Each row comes from the steps of one path. Every step used is in the known rows, and no mark comes twice. Write the path behind each row, first mark first.
In the rows, zero is written as 128.
Known rows
zoti -> kigit -> vomi -> vovo -> gigemip -> zopom: [118 116 151 123 113 153 124 113 115 130 151 127 139 146 117 132 135 121
 172 114 130 134 104 150  98 120  94 125 115 148 139 123 126 127 113 124
 137 122 112 137 119]
gigemip -> zopom: [118 127 126 120 121 146 130 117 131 130 137 126 132 129 125 130 130 130
 135 129 142 134 132 151 122 118 114 133 118 141 126 127 123 124 131 123
 133 144 123 119 121]
pavug -> gigemip -> zopom -> vomi: [124 113 109 117 125 149 130 118 132 105 150 126 129 128 119 135 142 124
 100 130 149 138 143 154 133 113 108 123 110 146 107 129 105 114 125 125
 113 133 130 124 131]
mema -> vomi: [114 129 115 118 124 138 121 117 137 127 118 128 130 102 129 116 123 131
 143 139 111 125 140 149 126 121 117 128 123 137 131 126 108 126 134 123
 145 144 133 102 120]
vovo -> vomi: [119 131 108 111 126 145 127 121 137 123 125 127 139 137 129 125 126 130
 164 142 131 128 132 139 124 124 121 131 118 127 130 128 100 127 137 123
 123 139 127 117 129]
kilur -> gigemip -> zopom -> vomi -> pavug: [123 125 105 143 132 140 128 115 136 116 145 126 123 114 143 135 133 128
 125 144 146 134 130 157 134 114 119 123 122 115 115 131 130 113 129 124
 126 112 125 118 136]
zopom -> vomi -> pavug -> gigemip -> vovo: [122 130 109 136 128 151 125 116 137 100 150 129 127 117 135 137 136 128
  99 151 151 134 140 146 141 115 122 122 123 121 111 131 116 110 127 123
 121 120 114 114 138]
kigit -> vomi: [117 131 132 109 127 136 121 117 129 119 132 128 137 129 125 127 127 127
 167 131 117 129 136 163 115 117 107 130 123 125 142 124 140 131 132 120
 135 140 120 113 115]
kilur -> gigemip -> vovo: [120 141 131 124 121 148 127 114 141 117 139 125 136 127 144 121 126 130
 156 142 148 139 137 149 124 118 119 134 123 109 122 128 129 120 120 125
 139 132 118 113 134]
kesu -> kare -> pavug -> vomi -> zopom -> gigemip -> vovo: [126 121 148 121 129 147 134 115 140 108 132 138 130 107  86 125 130 128
   8 114 112 116 129  92 140 116 123 129 127 142 123 145 139 116 110 110
 113 127  97 116 128]
kare -> kesu -> vomi -> vovo -> gigemip: [124 130 106 127 118 144 132 114 143 111 131 127 138 119 127 127 121 121
 113 125 132 130 124 109 118 129 112 147 115 130 133 136 107 131 134 129
 139 140 155 125 111]
zopom -> vomi -> pavug: [121 132 105 138 131 137 118 118 135 119 131 130 126 119 144 135 124 134
 118 153 129 124 136 152 134 118 127 124 124 125 128 130 124 127 143 121
 129 125 127 109 126]
kilur -> kare -> kesu -> vomi: [123 128 122 111 136 137 133 113 134 112  99 125 143 120 138 125 120 127
  68 131 130 126 160 115 122 123 120 154 129 133 135 140 121 132 143 127
 143 160 166 112 101]
sovo -> vomi -> pavug -> kare -> kilur: [121 133 133 149 138 135 127 114 148 114  93 141 126 118 120 134 119 123
  96 134 107 122 121 140 113 119 131 136 138 125 133 137 123 112 134 130
 149 108 132 116 118]
zoti -> kigit -> vomi: [117 126 146 111 124 142 117 117 117 128 120 127 141 152 143 126 124 128
 167 134 116 125 136 172 107 119 100 131 126 141 151 123 137 136 134 123
 145 139 107 116 109]
mema -> vomi -> sovo: [115 128  91 123 132 135 121 118 134 119 125 130 124  88 126 117 126 130
 132 140 111 127 127 123 118 120 126 134 133 140 138 128 107 127 134 118
 141 140 141 102 127]
kesu -> kare -> kilur -> gigemip -> zopom -> vomi: [126  97 125 119 138 141 131 116 147 101 128 137 132 101 118 130 134 121
  75 112 138 128 139 137 129 114 121 131 132 125 114 135 136 119 134 123
 132 123 125 113 133]
zopom -> vomi -> pavug -> kare -> kilur -> gigemip -> vovo: [128 123 134 151 140 142 128 113 151 108 126 140 130 104 137 132 131 126
  76 139 144 129 138 129 126 116 137 127 134  95 117 137 134 106 125 127
 132  97 115 111 138]
gigemip -> vovo: [118 140 132 121 119 151 125 116 136 123 138 127 137 133 136 126 125 133
 141 140 140 133 137 145 124 119 122 134 122 127 128 128 128 126 128 123
 136 142 113 112 130]
pavug -> gigemip -> zopom -> vomi -> mema: [122 109  86 108 128 141 124 118 131 106 142 121 129 125 136 137 142 125
 105 129 150 140 132 158 136 116 111 117 117 149 111 134 101 110 120 121
 120 128 139 116 126]
gigemip -> zopom -> vomi: [123 118 110 123 122 144 125 118 130 122 151 128 130 137 129 132 132 127
 114 134 140 130 138 157 127 117 114 127 113 139 117 129 120 127 133 124
 122 136 132 119 129]
gigemip -> vovo -> vomi -> kigit: [121 142 115 125 125 153 123 121 132 132 136 132 139 139 128 127 133 129
 174 152 135 126 118 145 125 123 126 127 121 131 126 130 111 124 132 118
 123 128 108 123 136]
pavug -> kare -> kesu -> vomi -> vovo -> gigemip: [129 132 116 129 119 142 135 113 143 114 119 131 138 119 124 127 120 122
  65 114 133 129 132  86 111 127 123 146 115 123 135 140  95 124 120 132
 137 139 158 132 105]
pavug -> gigemip: [120 129 119 111 124 146 128 117 140 112 123 123 133 115 125 128 129 130
 133 139 137 140 143 148 125 115 116 131 118 139 123 128 106 118 127 123
 130 145 126 115 122]
kesu -> vomi -> pavug -> kare -> kilur -> gigemip: [125 126 119 141 145 138 136 114 163 114  94 138 127  91 135 131 120 124
  83 139 130 133 141 116 119 121 134 139 133 102 131 139 123 108 143 128
 140 111 137 117 115]
vovo -> vomi -> pavug -> kare: [123 136 114 129 134 141 130 119 138 128 107 132 132 125 137 131 124 134
 106 138 132 126 134 117 125 120 138 127 126 115 131 133  93 114 128 124
 124 126 123 118 123]
kare -> kilur -> vomi -> vovo -> gigemip -> zopom: [118 107 115 133 134 155 137 114 141 117 134 138 132 101  99 126 137 117
 132 117 135 130 105 112 102 124 118 128 118 135 120 132 134 112 123 121
 132 111 121 131 129]
vovo -> gigemip -> zopom -> vomi -> kigit: [124 132 120 138 120 149 122 116 127 135 157 130 129 124 109 136 142 126
 144 131 148 130 112 163 132 117 120 113 105 145 117 131 110 129 128 118
 119 111 131 129 130]
kare -> kilur: [116 121 134 122 133 139 126 118 146 125 111 133 136 107 116 127 124 127
 143 138 125 128 134 143 121 120 122 138 127 136 134 129 129 125 145 121
 143 136 122 105 120]
vomi -> pavug -> kare -> kilur: [121 127 136 142 140 138 129 115 147 128  94 139 129  98 120 133 121 132
  86 134 123 125 135 121 119 117 138 132 134 121 136 134 122 112 139 121
 143 122 118 111 114]
kesu -> kare -> pavug -> gigemip: [124 119 144 108 136 144 130 118 141  99  96 127 134 106 104 129 133 128
  67 123 129 131 155 111 127 118 132 126 135 148 126 135 109 121 132 114
 119 149 125 114 111]
zoti -> kigit -> vomi -> vovo -> gigemip: [118 128 151 121 117 148 115 114 120 126 135 127 140 142 125 128 128 125
 187 126 123 130 110 154  97 123 101 124 117 139 147 122 124 134 119 122
 143 126 117 128 116]
pavug -> kare: [124 136 132 121 127 141 125 116 136 130 110 129 135 131 134 125 123 133
 104 129 131 132 145 126 114 116 132 133 121 126 135 131 108 124 125 123
 137 143 130 117 113]
kesu -> vomi -> mema: [118 130  85 106 125 134 121 118 145 122 111 123 133 132 156 129 119 129
 125 141 130 133 136 144 124 129 120 133 125 132 137 136 117 129 143 122
 140 140 152 110 108]
gigemip -> vovo -> vomi -> pavug -> kare -> kesu: [126 136 120 132 133 146 137 115 130 113 123 133 141 123 140 129 127 131
  70 131 144 121 137 106 133 120 133 143 137 113 130 137 104 110 121 128
 131 134 111 119 122]
sovo -> vomi -> vovo -> gigemip -> zopom: [119 133 122 137 112 151 128 112 135 116 150 129 129 141 107 130 133 117
 163 120 124 135  94 151 108 124 106 130 111 145 117 129 104 122 109 131
 134 113 147 137 134]
kare -> pavug -> vomi -> zopom: [122 125 132 123 128 136 134 117 142 122 117 130 130 106  96 121 126 128
  97 136 102 116 138 118 131 122 126 138 113 149 134 141 119 117 128 110
 119 135 126 129 110]
kare -> kesu -> vomi -> zopom: [124 122 106 121 124 131 134 116 145 115 123 128 137 105 124 125 116 124
  84 124 125 119 138 122 132 126 106 160 116 141 140 141 112 126 139 128
 136 154 144 118 111]

Which path is each row?
[116 121 114 123 122 132 122 116 142 129 124 129 127  83 112 116 124 130
 133 126 109 119 127 139 129 122 110 136 113 140 134 132  99 120 127 118
 141 143 132 102 128] | mema -> vomi -> zopom
[119 126 127 130 113 152 130 113 134 128 152 124 132 121 107 131 132 128
 155 117 143 138 105 130 113 120 116 125 107 141 123 127 106 122 114 122
 130 127 134 131 130] | vomi -> vovo -> gigemip -> zopom
[118 127 123 130 120 140 123 114 137 127 151 133 127  91 100 120 131 130
  91 125 121 124 113 134 136 119  98 127 116 135 121 132 114 115 110 122
 130 127 108  95 150] | mema -> vomi -> zopom -> gigemip -> vovo
[116 122 118 130 115 150 128 113 135 128 150 127 127  95 104 121 135 123
 148 116 127 133 107 128 117 123 111 122 110 142 120 126  95 118 112 121
 138 126 137 120 129] | mema -> vomi -> vovo -> gigemip -> zopom
[119 132  94 109 126 146 121 119 132 124 145 127 139 148 136 132 134 132
 120 144 143 133 110 135 136 124 112 118 128 124 122 134 115 118 114 123
 121 121 108 101 145] | zopom -> gigemip -> vovo -> vomi -> mema
[119 124 129 124 135 139 128 115 152 118 111 130 136  95 125 123 126 125
 157 142 130 135 133 149 120 119 120 138 128 119 129 129 135 119 137 123
 144 123 127 106 126] | kare -> kilur -> gigemip
[114 122 126 100 126 135 111 118 117 128 113 123 142 150 153 127 125 129
 167 133 119 127 126 176 111 122 102 124 132 141 154 127 135 131 130 120
 154 135 116 110 104] | zoti -> kigit -> vomi -> mema
[122 139 129 140 115 143 121 113 139 117 153 133 129 136 103 129 127 123
 102 132 119 126 101 151 126 119  96 136 118 133 121 135 128 121 106 130
 127 116 117 112 153] | sovo -> vomi -> zopom -> gigemip -> vovo
[122 148 123 146 130 138 124 114 140 118 101 133 125 138 137 131 118 127
  94 134 112 125 127 143 115 119 130 131 132 122 131 135 111 117 123 130
 144 118 138 122 117] | sovo -> vomi -> pavug -> kare
[130 124 120 131 117 150 143 112 140 117 136 131 136 121 116 131 130 119
  53 102 145 133 126  92 111 124 118 146 114 133 126 139  97 119 114 133
 131 135 153 140 109] | pavug -> kare -> kesu -> vomi -> vovo -> gigemip -> zopom
[120 128 127 122 123 146 133 115 138 125 137 122 132 119 132 126 132 127
 154 132 146 141 133 154 122 115 112 134 119 128 120 128 125 116 122 126
 135 133 125 122 129] | kilur -> gigemip -> zopom
[119 132 133 126 115 151 132 114 130 131 149 125 134 117 108 132 136 128
 144 117 153 139 121 146 129 117 113 123 108 135 123 127 111 125 121 124
 128 128 126 121 123] | vovo -> gigemip -> zopom
[119 130 100 126 126 150 126 115 136 116 129 131 133 117 127 120 125 125
 152 131 130 131 112 112 101 123 122 125 114 124 127 129 121 124 121 119
 135 123 134 129 123] | kilur -> vomi -> vovo -> gigemip
[115 128 108 100 132 128 116 118 129 120 121 123 137 129 141 130 128 129
 166 128 119 129 125 167 117 120 109 123 130 130 145 129 137 127 127 117
 140 135 128 105 110] | kigit -> vomi -> mema
[119 122 134 124 118 148 129 113 127 120 161 126 134 124 101 133 140 120
 173 108 130 135 102 147 105 119 100 124 112 135 131 123 127 121 110 121
 126 120 124 131 127] | kigit -> vomi -> vovo -> gigemip -> zopom
[122 124 107 140 128 143 126 118 130 122 144 130 125 125 135 139 131 131
 107 138 142 127 130 156 137 116 121 124 121 131 119 131 124 118 137 122
 124 123 123 118 128] | gigemip -> zopom -> vomi -> pavug
[117 133 114 140 128 148 135 114 136 105 132 127 122 123 119 139 136 120
 117 134 130 137 117 168 127 115 107 130 129 144 114 133 110 104 122 130
 132 116 129 128 130] | sovo -> vomi -> pavug -> gigemip -> zopom
[121 129  87 121 129 138 127 120 144 115 123 131 127 121 135 129 118 127
 118 145 127 134 131 111 118 123 128 146 129 135 140 133 115 131 149 124
 128 143 151 121 120] | kesu -> vomi -> sovo
[124 106 105 122 123 150 128 118 136 104 153 126 127 132 117 134 138 122
 115 131 140 139 126 136 115 116 108 127 109 149 107 129 103 110 118 122
 116 135 134 131 136] | pavug -> gigemip -> zopom -> vomi -> vovo
[126 132 131 120 128 136 129 115 131 122 105 129 141 119 134 123 120 132
  71 120 130 124 151 117 120 116 126 147 126 129 138 136 110 123 125 128
 143 155 134 113 102] | pavug -> kare -> kesu
[124 129 141 130 125 147 135 115 138 120 147 133 130 118  85 125 134 129
  57 138 115 120 124 110 137 119 115 130 115 141 122 142 140 113 110 114
 110 119 103 121 131] | kare -> pavug -> vomi -> zopom -> gigemip -> vovo
[116 115 107 132 152 146 136 117 146 101  99 136 127  80 120 129 131 123
 111 139 129 129 133 130 121 116 124 130 136 124 122 135 134 100 144 120
 136 115 109 114 119] | kare -> kilur -> vomi -> pavug -> gigemip
[119 150 121 138 124 140 115 118 135 129 110 131 129 147 126 128 122 124
 176 149 105 123 110 180 111 122 116 134 126 146 131 132 122 129 135 121
 146 125 139 123 119] | sovo -> vomi -> kigit
[121 137 118 117 123 153 127 118 133 119 154 131 139 149 120 129 132 129
 119 145 145 132 119 132 132 121 111 127 121 121 117 129 119 123 119 128
 113 125 105 107 150] | zopom -> gigemip -> vovo -> vomi
[122 128 113 147 122 146 128 114 130 123 160 129 125 111 118 142 137 128
 113 128 155 131 120 151 142 116 120 114 112 125 115 129 115 121 129 124
 120 108 127 119 132] | vovo -> gigemip -> zopom -> vomi -> pavug
[125 113 122 138 139 141 126 118 141 124 134 136 129 107 114 131 140 120
 144 142 134 128 120 166 123 115 119 128 121 135 117 133 134 116 139 120
 129 105 125 121 133] | kare -> kilur -> gigemip -> zopom -> vomi -> kigit
[119 126 106 131 128 150 143 116 145 110 130 127 123 107 128 141 132 123
  88 135 149 142 138 140 136 118 113 134 125 138 117 134 107 105 139 126
 123 131 129 127 119] | kesu -> vomi -> pavug -> gigemip -> zopom
[115 133 142 127 128 140 118 116 118 130 117 129 135 132 145 132 122 131
 156 142 118 123 130 171 113 119 106 126 134 136 153 125 143 127 139 121
 149 129  97 116 108] | zoti -> kigit -> vomi -> pavug
[128 131 117 118 127 139 135 116 141 116 103 131 139 130 142 125 118 126
  49 121 131 126 158 108 120 123 125 152 125 127 138 140 109 126 136 133
 138 154 150 121  96] | pavug -> kare -> kesu -> vomi
[123 116 117 122 147 143 132 117 144 118  90 141 134 111 124 120 126 124
  79 125 121 124 143 110 103 118 133 134 129 120 133 135 132 114 136 123
 139 127 121 118 111] | pavug -> kare -> kilur -> vomi
[124 126 115 132 126 144 120 121 126 133 142 131 128 134 125 133 138 128
 133 143 134 125 123 167 125 117 119 122 114 152 121 131 124 128 137 117
 123 127 127 124 126] | gigemip -> zopom -> vomi -> kigit
[122 129 109 116 125 138 133 118 139 111 115 127 139 123 142 125 117 126
  95 133 128 126 149 131 128 125 114 154 124 132 137 136 122 131 147 130
 140 157 145 115 103] | kare -> kesu -> vomi
[121 115 121 121 151 144 124 120 142 118  83 145 132  96 120 122 127 124
  93 120 112 115 126 122 109 117 136 132 141 140 135 139 147 124 150 109
 147 131 111 114 110] | kesu -> kare -> kilur -> vomi -> kigit
[122 133  94 122 128 150 127 120 130 115 161 133 134 137 117 132 134 129
 110 147 142 135 106 103 127 118 122 131 132 124 124 129 118 125 121 125
 107 120 110 108 156] | zopom -> gigemip -> vovo -> vomi -> sovo
[125 104 129 115 135 143 135 114 159 100 126 139 140  87 103 123 132 121
 107 109 140 123 121 109 131 120 120 143 130 116 121 140 113 110 121 121
 128 121 106 112 151] | kesu -> kare -> kilur -> gigemip -> vovo -> vomi -> zopom
[122 123 141 123 135 140 129 116 148 126  98 137 137 112 116 126 123 129
  95 124 125 128 143 123 114 118 132 137 127 127 135 132 117 118 135 123
 141 133 127 113 114] | pavug -> kare -> kilur
[120 138 108 119 130 145 122 123 133 135 118 130 136 135 125 128 130 130
 182 152 123 124 118 146 121 122 128 129 120 140 133 131 104 127 140 115
 126 132 121 122 126] | vovo -> vomi -> kigit
[119 120 124 116 124 153 136 116 134 115 136 123 131 119 116 133 140 125
 122 125 148 145 139 149 126 113 109 129 116 149 115 127 107 111 122 124
 125 142 122 123 124] | pavug -> gigemip -> zopom
[119 127 117 124 114 157 137 113 136 123 154 129 128 119 108 125 131 123
 141 120 128 135 110 124 120 119 116 130 104 140 117 133 115 117 109 120
 130 122 131 142 119] | pavug -> vomi -> vovo -> gigemip -> zopom
[117 126 126 115 125 136 119 117 132 117 133 127 135 135 124 126 124 124
 185 130 107 128 119 147  99 120 107 133 122 133 143 124 140 128 126 118
 136 139 127 120 119] | kigit -> vomi -> vovo
[114 126 109 123 125 138 120 118 140 121 120 128 128 106 128 114 121 129
 153 137 101 125 124 130 110 125 118 132 121 139 132 127 106 122 128 119
 148 146 139 108 125] | mema -> vomi -> vovo
[131 123 117 129 127 131 135 114 142 122 121 134 133 112 112 129 121 126
   4 113 125 123 135  97 128 121 106 151 118 132 135 146 111 120 120 132
 126 140 136 112 116] | pavug -> kare -> kesu -> vomi -> zopom -> gigemip
[122 132 135 132 118 145 124 114 137 126 155 130 131 120 104 130 130 132
 103 131 139 130 113 131 132 117 104 134 114 130 125 134 127 120 112 122
 125 129 100 106 149] | vomi -> zopom -> gigemip -> vovo
[124 128 108 129 116 143 116 115 138 115 150 129 132 130 122 131 128 126
 154 134 135 130 114 132 117 124 119 120 104 128 123 129 106 133 124 123
 124 121 145 122 133] | zopom -> vomi -> vovo -> gigemip
